Known rows, with every way that one mark hangs from another:
q_577{q_247 q_926{q_872}}: [-0.22 -0.10  0.11 -0.11 -0.01 -0.14 -0.27  0.02 -0.17  0.00 -0.03 -0.12
 -0.30 -0.11 -0.09  0.07  0.21 -0.02  0.18  0.21]
q_956{q_926}: [ 0.13  0.06  0.15  0.12 -0.03  0.01 -0.19  0.01 -0.10  0.00 -0.07  0.20
 -0.17 -0.08  0.12  0.06 -0.12  0.08 -0.01  0.26]
q_872{q_926}: [ 0.01 -0.04  0.11  0.11  0.19  0.16  0.00 -0.06 -0.06 -0.04  0.05  0.11
 -0.08 -0.02 -0.09  0.05 -0.04 -0.08 -0.02 -0.06]
q_457{q_926{q_557}}: [-0.04 -0.07 -0.01  0.06 -0.07  0.12 -0.08  0.04  0.02 -0.08  0.14 -0.13
 -0.01 -0.06  0.15 -0.16 -0.14  0.15  0.18  0.06]
q_926{q_872}: [-0.11 -0.04  0.14 -0.08  0.01 -0.19 -0.18  0.01 -0.08  0.01  0.19  0.25
 -0.08 -0.09 -0.07  0.14 -0.16 -0.05  0.01  0.01]
q_872{q_926{q_359 q_557 q_577}}: [-0.04 -0.03 -0.17 -0.02  0.22  0.27  0.15 -0.12 -0.06 -0.24 -0.05  0.19
 -0.07  0.09  0.19 -0.21  0.26 -0.20  0.00 -0.02]
q_926{q_114 q_577{q_247} q_872 q_956}: [ 0.08 -0.09 -0.05 -0.12  0.02 -0.04 -0.21 -0.16  0.28 -0.02  0.22  0.44
 -0.15  0.02  0.22  0.07  0.39 -0.34  0.12  0.22]
q_457{q_926{q_114 q_359 q_956}}: [ 0.14 -0.11 -0.12  0.17  0.03  0.12 -0.14 -0.10  0.42 -0.07  0.00 -0.03
 -0.01 -0.17  0.21 -0.09  0.08  0.04  0.10  0.06]
q_114{q_926}: [ 0.01  0.05  0.03  0.08  0.07 -0.03  0.04 -0.12 -0.12  0.06  0.18 -0.15
 -0.16 -0.10 -0.09  0.00 -0.09 -0.07  0.04  0.02]
q_926{q_114}: [ 0.07 -0.13  0.08  0.02  0.22  0.12 -0.12 -0.10  0.06 -0.01  0.04  0.27
 -0.16 -0.02 -0.04  0.06  0.15 -0.18  0.10  0.26]
q_114{q_926{q_359 q_577}}: [-0.01  0.13 -0.19  0.06  0.09 -0.02  0.13 -0.13 -0.06 -0.11  0.09 -0.02
 -0.20  0.01  0.01 -0.07  0.22 -0.19  0.01  0.02]
q_247{q_577{q_926{q_557 q_872 q_956}}}: [-0.32  0.09  0.11 -0.04 -0.14  0.17 -0.30  0.03 -0.04  0.07 -0.20 -0.02
 -0.21 -0.10  0.32 -0.12  0.12  0.09  0.08  0.02]
q_457{q_926{q_359 q_577 q_872 q_956}}: [-0.01  0.05 -0.15  0.05 -0.15 -0.08 -0.11  0.01  0.31 -0.13  0.12  0.08
  0.01 -0.07  0.24 -0.04  0.04  0.04  0.03 -0.13]
q_247{q_577}: [-0.24  0.15  0.08  0.19 -0.04  0.18 -0.30  0.14 -0.05 -0.01 -0.06  0.18
 -0.28 -0.01  0.09  0.08  0.10  0.03  0.09  0.16]
q_926{q_114 q_359 q_557 q_872 q_956}: [ 0.08 -0.28 -0.17 -0.21  0.17  0.08 -0.12 -0.34  0.29 -0.07 -0.03  0.23
  0.04 -0.24  0.51 -0.29  0.16 -0.23  0.02  0.12]
q_247{q_577{q_926{q_872}}}: [-0.36  0.13  0.15  0.01 -0.09  0.06 -0.31  0.15 -0.09  0.03 -0.16  0.09
 -0.26 -0.06  0.09  0.03  0.14  0.06  0.08  0.02]
q_872{q_926{q_114 q_557 q_577}}: [ 0.04 -0.11 -0.02 -0.08  0.27  0.31  0.12 -0.14 -0.02 -0.15  0.07  0.32
 -0.05  0.12  0.14 -0.18  0.27 -0.30  0.07  0.05]
q_872{q_926{q_114 q_577}}: [ 0.07 -0.05  0.04  0.02  0.27  0.22  0.07 -0.08  0.05 -0.12  0.07  0.37
 -0.09  0.12 -0.03  0.00  0.27 -0.29  0.02  0.01]
q_926{q_577 q_872}: [-0.15  0.08  0.04 -0.13 -0.05 -0.18 -0.07  0.05 -0.10 -0.09  0.22  0.43
 -0.12  0.12  0.00  0.12  0.11 -0.18  0.01  0.00]
q_926{q_114 q_359 q_557 q_872}: [-0.03 -0.29 -0.16 -0.26  0.26  0.01 -0.08 -0.18  0.08 -0.18  0.02  0.38
 -0.01 -0.15  0.30 -0.26  0.18 -0.30  0.08  0.18]
q_457{q_926{q_872}}: [-0.06 -0.04  0.09  0.05 -0.11 -0.15 -0.18  0.13  0.10 -0.05  0.25  0.05
  0.01 -0.11 -0.02  0.05 -0.24  0.12  0.10 -0.09]
q_956{q_926{q_114 q_557 q_872}}: [ 0.14 -0.13  0.13 -0.14  0.05 -0.02 -0.19 -0.06 -0.05 -0.03  0.03  0.40
 -0.05 -0.13  0.31 -0.14 -0.09 -0.10  0.05  0.27]
q_114{q_926{q_359 q_557 q_577 q_956}}: [ 0.04  0.07 -0.26 -0.01  0.02  0.14  0.16 -0.30  0.01 -0.05  0.05 -0.17
 -0.12 -0.05  0.34 -0.28  0.20 -0.16  0.02  0.02]

Rows:
[-0.15  0.03 -0.02 -0.10 -0.04 -0.20 -0.16  0.07 -0.09 -0.13  0.27  0.39
 -0.22  0.11 -0.02  0.14  0.25 -0.23  0.12  0.18] | q_926{q_577{q_247} q_872}
[-0.08 -0.02 -0.28 -0.21 -0.05  0.04 -0.01 -0.24  0.11 -0.15  0.00  0.22
 -0.02 -0.02  0.55 -0.26  0.25 -0.17 -0.03  0.01] | q_926{q_359 q_557 q_577 q_872 q_956}
[ 0.04 -0.02 -0.18  0.02  0.15  0.32  0.12 -0.23  0.08 -0.15 -0.08  0.09
 -0.03  0.02  0.34 -0.23  0.24 -0.16 -0.04 -0.06] | q_872{q_926{q_359 q_557 q_577 q_956}}
[ 0.03 -0.10 -0.23  0.02  0.06  0.27 -0.05 -0.32  0.10 -0.06 -0.19 -0.14
 -0.07 -0.16  0.48 -0.27  0.11  0.01  0.01  0.17] | q_926{q_359 q_557 q_956}
[ 0.05  0.08  0.07 -0.01 -0.10 -0.16 -0.23  0.09 -0.10 -0.09  0.10  0.42
 -0.20  0.01  0.15  0.08  0.07 -0.08  0.04  0.27] | q_956{q_926{q_577{q_247} q_872}}
[-0.17 -0.19  0.14 -0.30  0.11  0.03 -0.09 -0.12 -0.13  0.02 -0.11  0.02
 -0.11 -0.10  0.12 -0.19  0.14 -0.09  0.12  0.07] | q_577{q_926{q_114 q_557 q_872}}
[ 0.10  0.10 -0.12  0.12 -0.01  0.01 -0.16  0.02 -0.04 -0.19 -0.12  0.30
 -0.27  0.02  0.21  0.00  0.28 -0.08  0.04  0.38] | q_956{q_926{q_359 q_577{q_247}}}
[ 0.06 -0.11 -0.11  0.06  0.19  0.31  0.05 -0.26  0.09 -0.09 -0.11 -0.04
  0.00 -0.12  0.29 -0.22  0.05 -0.07 -0.05 -0.05] | q_872{q_926{q_359 q_557 q_956}}
[-0.30  0.05  0.05 -0.01  0.03  0.09 -0.30  0.10  0.03 -0.04 -0.25  0.18
 -0.26 -0.10  0.15 -0.04  0.30 -0.05  0.08  0.07] | q_247{q_577{q_926{q_114 q_359 q_872}}}
[ 0.06  0.12  0.12 -0.03 -0.10 -0.15 -0.16  0.07 -0.10 -0.06  0.06  0.45
 -0.13  0.02  0.16  0.07 -0.03 -0.06 -0.03  0.15] | q_956{q_926{q_577 q_872}}
[-0.19 -0.03 -0.26 -0.25  0.04 -0.04  0.04 -0.08 -0.09 -0.27  0.05  0.36
 -0.07  0.07  0.34 -0.23  0.27 -0.24  0.03  0.07] | q_926{q_359 q_557 q_577 q_872}
[-0.07  0.00 -0.24  0.04 -0.05  0.13  0.02  0.03  0.08 -0.24  0.05  0.01
 -0.05  0.05  0.26 -0.24  0.16  0.02  0.15  0.06] | q_457{q_926{q_359 q_557 q_577}}
[ 0.12 -0.16  0.12 -0.09  0.08 -0.05 -0.23 -0.22  0.28  0.11  0.14  0.30
 -0.01 -0.18  0.17  0.07 -0.01 -0.16  0.00  0.05] | q_926{q_114 q_872 q_956}
[-0.13 -0.13  0.00 -0.06 -0.04  0.19 -0.21 -0.18 -0.11  0.05 -0.18 -0.40
 -0.29 -0.12  0.23 -0.16  0.29  0.06  0.22  0.32] | q_577{q_247 q_926{q_557 q_956}}
[-0.02  0.10 -0.24  0.08  0.09 -0.03  0.07 -0.11 -0.06 -0.14  0.13 -0.05
 -0.26  0.00  0.00 -0.06  0.31 -0.23  0.09  0.14] | q_114{q_926{q_359 q_577{q_247}}}
[ 0.18 -0.11 -0.06 -0.01  0.15  0.15 -0.12 -0.12  0.01 -0.13 -0.19  0.28
 -0.12 -0.12  0.37 -0.22  0.12 -0.10  0.05  0.38] | q_956{q_926{q_114 q_359 q_557}}
[ 0.11 -0.11 -0.34 -0.11  0.16  0.35  0.05 -0.36  0.26 -0.17 -0.15  0.24
 -0.10  0.04  0.57 -0.34  0.56 -0.30  0.07  0.26] | q_926{q_114 q_359 q_557 q_577 q_956}
[-0.03 -0.11 -0.04 -0.14 -0.03  0.01 -0.05  0.04  0.14 -0.15  0.27  0.26
  0.04  0.03  0.21 -0.18  0.07 -0.11  0.19  0.02] | q_457{q_926{q_114 q_557 q_577 q_872}}
[ 0.00 -0.20 -0.08 -0.12  0.26 -0.13 -0.16 -0.10  0.18 -0.15  0.03  0.45
 -0.07 -0.15  0.06  0.01  0.19 -0.29  0.02  0.12] | q_926{q_114 q_359 q_872}
[ 0.09 -0.14 -0.08  0.05  0.00 -0.05 -0.19 -0.06  0.43 -0.07  0.11  0.09
  0.06 -0.22  0.22 -0.06 -0.02  0.00  0.06 -0.05] | q_457{q_926{q_114 q_359 q_872 q_956}}
